Known rows, with every way that one mark hangs from another:
[besam [busisug goti] vodi]: [  1 -10   1  18  -6   1  -7   1   3   6   0   2 -18  -5  -1   5  -3  -4
  -2  -2  -2   2  -4   1  -4  -6   1   2   8   2]
[roki [voge besam]]: [ -1   2   3   6  -7   1   3  -6   9  -2   9   3 -12  -1  -5   0  -2  -2
  -3   1   0  -3   1   4  -6   0   1 -10  -2  -3]
[voge [besam [busisug goti] [vodi roki]]]: [  2 -10   3  16  -5   2  -6   1   5   6   9   5 -16  -4  -1   8  -1  -6
  -5  -4  -3   1  -2   0 -11  -8   4  -2   4  18]
[busisug [vodi [besam voge]]]: [  0  11   4  -1  -5   1   3   0   8  -1  -3   4 -24   9   1   4   2  -5
 -10  -4   4  -1  -2  -2  17   2   1  -8  11   5]
[busisug vodi]: [-1 11  2  0 -2  1  4 -1  2 -3 -1  1 -6  7  1  2 -3 -1 -4 -2 -2 -2 -1  1
 -3 -1  0 -1 12 -3]
[vodi [busisug besam]]: [ -1   1   0  -7   5  -3   4   0   2   0  -4   3   2   7   0   3  -5   0
  -4  -2 -10  -2  -6  -2  -4  -1   1  -3 -23   0]
[besam [vodi busisug malivag roki] voge]: [ -4  -3   3  -1   0   0  -3   4  10   5  -4   7 -26   2  -1   3   2  -9
  -1  -5  -3   0  -4  -4   6   0   4 -13 -10  29]
[malivag [feba [vodi [roki voge]]]]: [ -3   3   6   4  -6  -3   1 -11  12  -1  -1   3 -19  -3  -2  -1  -3  -4
  -3  -2   8  -2  -2  -5   9   0  -4  -9  -4  16]
[feba malivag vodi]: [ -9   2  -1  12  -4  -6  -2  -1  -1   2   4  -4  -6  -7   2   0   2   0
  -1  -2  -5   0  -1   1   4  -4 -18  -1   0   9]
[komavif [vodi besam busisug malivag]]: [ -4  -7   5  -3   9  -1   3   1   6   1  -6   6   2   3  -3   1  -8  -3
 -16  -4  -2   8  -2  -9  33  -2   4  -9 -19   2]
[roki voge]: [ -2   2   3   7  -5  -1   2  -5   9  -2  -1   2 -14   0  -4  -2  -4  -1
   0   2   0  -3   1   3   0   2   0  -9  -2  -3]
[besam [voge [busisug [vodi [roki malivag]]]]]: [ -3   8   2 -12   5   6   5  -3   9  -1  -9   6 -24  10  -1   6  -7  -5
  -8  -2   2  -2 -10  -2   2  -1   3 -10   0  20]
[komavif [vodi busisug]]: [  1  -7   2  -1   8   1   1   1   1   3  -1   3   0  -3  -3  -1 -16  -1
 -11  -1  -8   7  -4  -6  -8  -1   2  -3  -4   1]
[busisug [besam voge]]: [ -1   1  -2  -5  -4  -2   2   0   5   3   0   2 -20   4   1   3   0  -1
   4  -1  -1   0  -4  -2   3   0   0  -6 -13   7]
[komavif [vodi [malivag feba] roki]]: [ -3  -6   4  -4   4   3   0  -4   8   2  -2   5  -2   0  -2   2  -8  -2
  -3  -2  12  10  -2 -15  26  -2   3  -3 -10   9]
[komavif [vodi busisug [malivag feba] roki]]: [ -2  -7   6  -5  10   2   1  -2   7   2  -5   7   2   2  -2   2 -12  -4
 -12  -4   4   9  -5 -16  17  -1   4  -6 -15   9]
[voge [besam [busisug goti] vodi]]: [  2  -9   0  17  -7   3  -6   1   3   6  10   3 -16  -6  -1   8  -1  -4
  -5  -3  -1   2  -4   2 -11  -8   2   1   7   2]
[feba malivag [vodi besam komavif]]: [ -9   2   3  10  -1  -7   0   0   2  -7  -2  -1  -7  -2   2   2   6  -3
  -4  -5  -3  -1   2   0  28  -8 -16  -7  -8  18]
[roki malivag voge]: [ -5   3   4  -4  -6   0   5  -9  12  -3   0   4 -15   0  -5  -3  -5  -1
   0   3   0  -2   2   3  -2   2   2 -10 -13  -3]
[komavif [vodi [busisug goti] [roki malivag]]]: [ -2  -6   9   6   7   0   5  -4   6   2  -4   7   0   1  -3   2 -22  -3
  -8  -2 -11   7  -3  -7  -9  -2   5  -6 -19  14]
[busisug goti]: [-1  1  5 19 -2 -2  2 -2  0  1 -2  1  0  1  1  3 -5 -2  2 -1 -1  0 -1  0
  1 -1  0  0  0 -3]
[vodi roki]: [ 0 -1  2 -1  1  0  0  0  3  0 -2  1  0  2 -1  1  0 -1  0 -1 -2  0  1 -1
 -1 -1  2 -3 -4 17]
[besam [busisug goti] vodi voge]: [  1 -10   1  19  -9   1  -8   3   6   8   1   2 -37  -5  -1   6  -2  -7
  -3  -3   1   3  -5  -1  -5  -4   1  -4  12   9]
[goti besam]: [  0   0   0  -4   1  -2   7   3   2  -3  -2  -1   1   2   2   3   2   0
 -15  -1   0   0   1  -2   1  -1   1   0   2  -2]
[roki malivag]: [ -3   1   1 -11   0   2   2  -3   3  -1   1   1  -1   0   0  -1  -2   0
   1   1   0   0   1   0  -3   0   2  -1 -12  -1]
[besam [vodi komavif roki] [voge busisug]]: [  2  -5  -1   0   6   5  -4   5   7  -2 -10   6 -30   1  -2   7  -1  -8
   6  -3   5  -1  -8  -3   7  -7   4 -12  -1  38]
[feba malivag [vodi [busisug besam] roki]]: [-10   1   1   4   3 -10   2  -1   3   2  -3   0  -4   2   3   3  -4  -1
  -6  -5 -18  -2  -6  -2  -1  -6 -15  -7 -26  26]
[feba malivag [vodi komavif roki]]: [ -9   1   3  10   0  -6  -1  -1   2  -7  -1  -1  -7  -3   2   2   2  -3
   1  -4 -10  -2   1   0   7  -9 -15  -7  -7  34]
[voge besam [busisug [vodi komavif malivag]]]: [ -5   9   2  -5   8   5   8   0   3 -11  -4   8  -3  11   0  12  -1  -5
  -8  -4   3  -5  -7   0  24  -9   4  -8  -2   5]

Rows:
[  0  -7   9  17   7  -2   4   0   3   3  -5   5   1   1  -2   3 -17  -4
 -14  -4  -6   7  -4  -8  14  -2   3  -5  -9  -1] => [komavif [vodi besam [busisug goti]]]
[ -5   1   2  -4  -7   2   0   1   7  -1  -1   4 -30   8   0   5   3  -5
 -17  -3   0   0  -3  -2  15  -2   2  -8  11   3] => [besam [busisug [vodi malivag]] voge]
[ -5   2   8  14  -4  -1   4  -1   4 -11  -7   7 -12  11   1   9  -3  -6
 -12  -5  -6  -4  -1  -1  22  -9   4  -5   3   1] => [besam [busisug goti [vodi komavif malivag]]]
[  0   1   0  -7  -2   0   7   2   4  -5  -2   1 -11   8   2   7   0  -1
 -33  -3  -5  -2  -1  -1  -4  -4   2   1  18  -6] => [goti [besam [busisug vodi]]]
[ -1  -3   1   4   3   1   6   0  15   0 -12   5 -22   2  -5   6  -5  -6
 -12  -2   4  -3  -7   0   5  -3   3 -12  -1  18] => [goti [besam [vodi [roki [voge busisug]]]]]
[ -1   1   2  16  -8  -2   0   0   8   8  -1   3 -31  -1   1   7  -4  -5
  15  -3   1   1  -7  -1   1  -3   0  -5 -10   9] => [busisug [besam vodi voge] goti]
[-10   2   9   3  -5  -7   5  -7  13 -11  -6   6 -20   2  -3   0   2  -6
   1  -4  -3  -6   4   1  28  -5   0 -18 -20  33] => [feba [vodi komavif malivag [roki voge]]]
[ -1   0   6  15   5  -6  10   3   1  -2  -7   2   5   6   2   7  -7  -4
 -23  -4  -9  -2  -3  -3  -7  -2   3  -2  -3  -6] => [vodi [busisug [goti besam]]]
[ -1   1   5  14   0  -5   4   1   5   3  -5   4 -16   7   2   7  -9  -4
  -2  -3 -10  -2  -9  -4  -4  -1   2  -8 -19   3] => [vodi [busisug [besam voge] goti]]
[ -9   1   1  11  -2  -6  -1   0  -1  -7   1  -2  -8  -5   2   1   2  -2
   1  -3  -7  -1   1   1   8  -8 -17  -4  -4  17] => [feba malivag [vodi komavif]]
[ -4  -2   3  -3   3   2   0   4   4  -5   4   8  -6   1  -2   7   3  -7
  -1  -6  -4  -2  -2  -1   5  -8   5  -9 -15  14] => [voge [besam [vodi busisug komavif malivag]]]
[ -4  -5   3 -10   8  -1   4  -3   7   2  -4   7   0   4  -2   4 -14  -1
  -7  -3   4   9  -8 -17  22  -3   2  -4 -29  -7] => [komavif [vodi [busisug besam] [malivag feba]]]
[  1  -9   2  18  -6  -1  -4   2   3   3   0   2 -25   0   1   5  -3  -5
 -10  -2  -2   1  -4  -2  -1  -2   0  -4   8   2] => [besam [busisug goti] voge]
[ -5  -9   6  14  -2  -4   0   0   5   1  -6   5  -5   5   0   6   4  -5
 -16  -4   2   0  -1  -3  40  -4   3  -4 -10  -4] => [vodi [besam [busisug goti]] malivag]
[  2 -10  -1  -3  -4   1  -5   3   6   2   0   3 -25   2   0   3   6  -4
 -18  -2   3   2  -1  -3  18   0   1  -7   3   6] => [vodi [besam busisug voge]]
[-6 10  6 -3 -1  0  6 -2  7 -4 -5  5 -5 12  1  3  1 -3 -4 -3 -1 -3  0 -1
 17 -1  3 -6 -1 14] => [busisug [vodi malivag roki]]
[ -6   0   7  14   1  -6   9   5   7  -1  -8   4 -13   8   3   8  -2  -8
 -22  -5  -5  -1  -4  -5  13  -1   4 -11  -9   0] => [vodi [busisug [goti [besam voge]]] malivag]
[  1  -3  -5   0   5   7  -3   3   2   5   4   3  -8  -4  -3   7  -1  -3
   1  -2   7   0 -10   0  -2  -6   1  -2   2   5] => [voge [besam vodi] busisug]
[ -5  -2   3  -6   5  -2   7   7   6  -9  -8   6  -7   5   0   7   4  -7
 -14  -6  -5  -2   0  -4  12  -8   5  -8 -13  12] => [goti [besam [vodi busisug komavif malivag]]]
[ -3   2   1  -7   3   8   4 -11  12  -2   2   7 -11   0  -5   6  -8  -3
  -7   1  16  -1 -10  -5   5  -1   2  -8 -12 -12] => [roki [malivag feba] [voge besam busisug]]
[  1  -1   3  -2  -1   0  -1   2   9   1  -4   4 -18   5   0   2   5  -6
  -6  -3   3   0   1  -4  19   2   3 -11  -5  24] => [vodi [besam voge] roki]
[ -2   0   4  -3   5  -5   1  -1   1   1  -3   2  -2   0   1   0  -3  -3
 -10  -4 -12  -2  -3  -1  -5  -2  -1  -6  -9  27] => [feba [vodi busisug roki]]
[-2 12  7 12 -2 -4  9 -5  7 -1 -7  5 -6 14  2  8 -9 -2  3 -4 -8 -4 -5 -1
  2 -4  2 -3 -9 11] => [busisug besam goti [vodi roki]]
[ -6   2   4  12  -4  -2   1  -5   9   5  -5   5 -11   3   1   9  -2  -4
  14  -4  13   2  -8  -9  26  -5   1   0 -21  -6] => [busisug [besam [vodi [malivag feba]]] goti]
[ -3   2   2  -6   4   5   3 -10  12  -3  -8   6 -13   1  -5   2 -10  -3
  -5   2  16  -1 -10  -7  11   1   1  -7 -12 -12] => [roki [malivag feba] [voge busisug]]
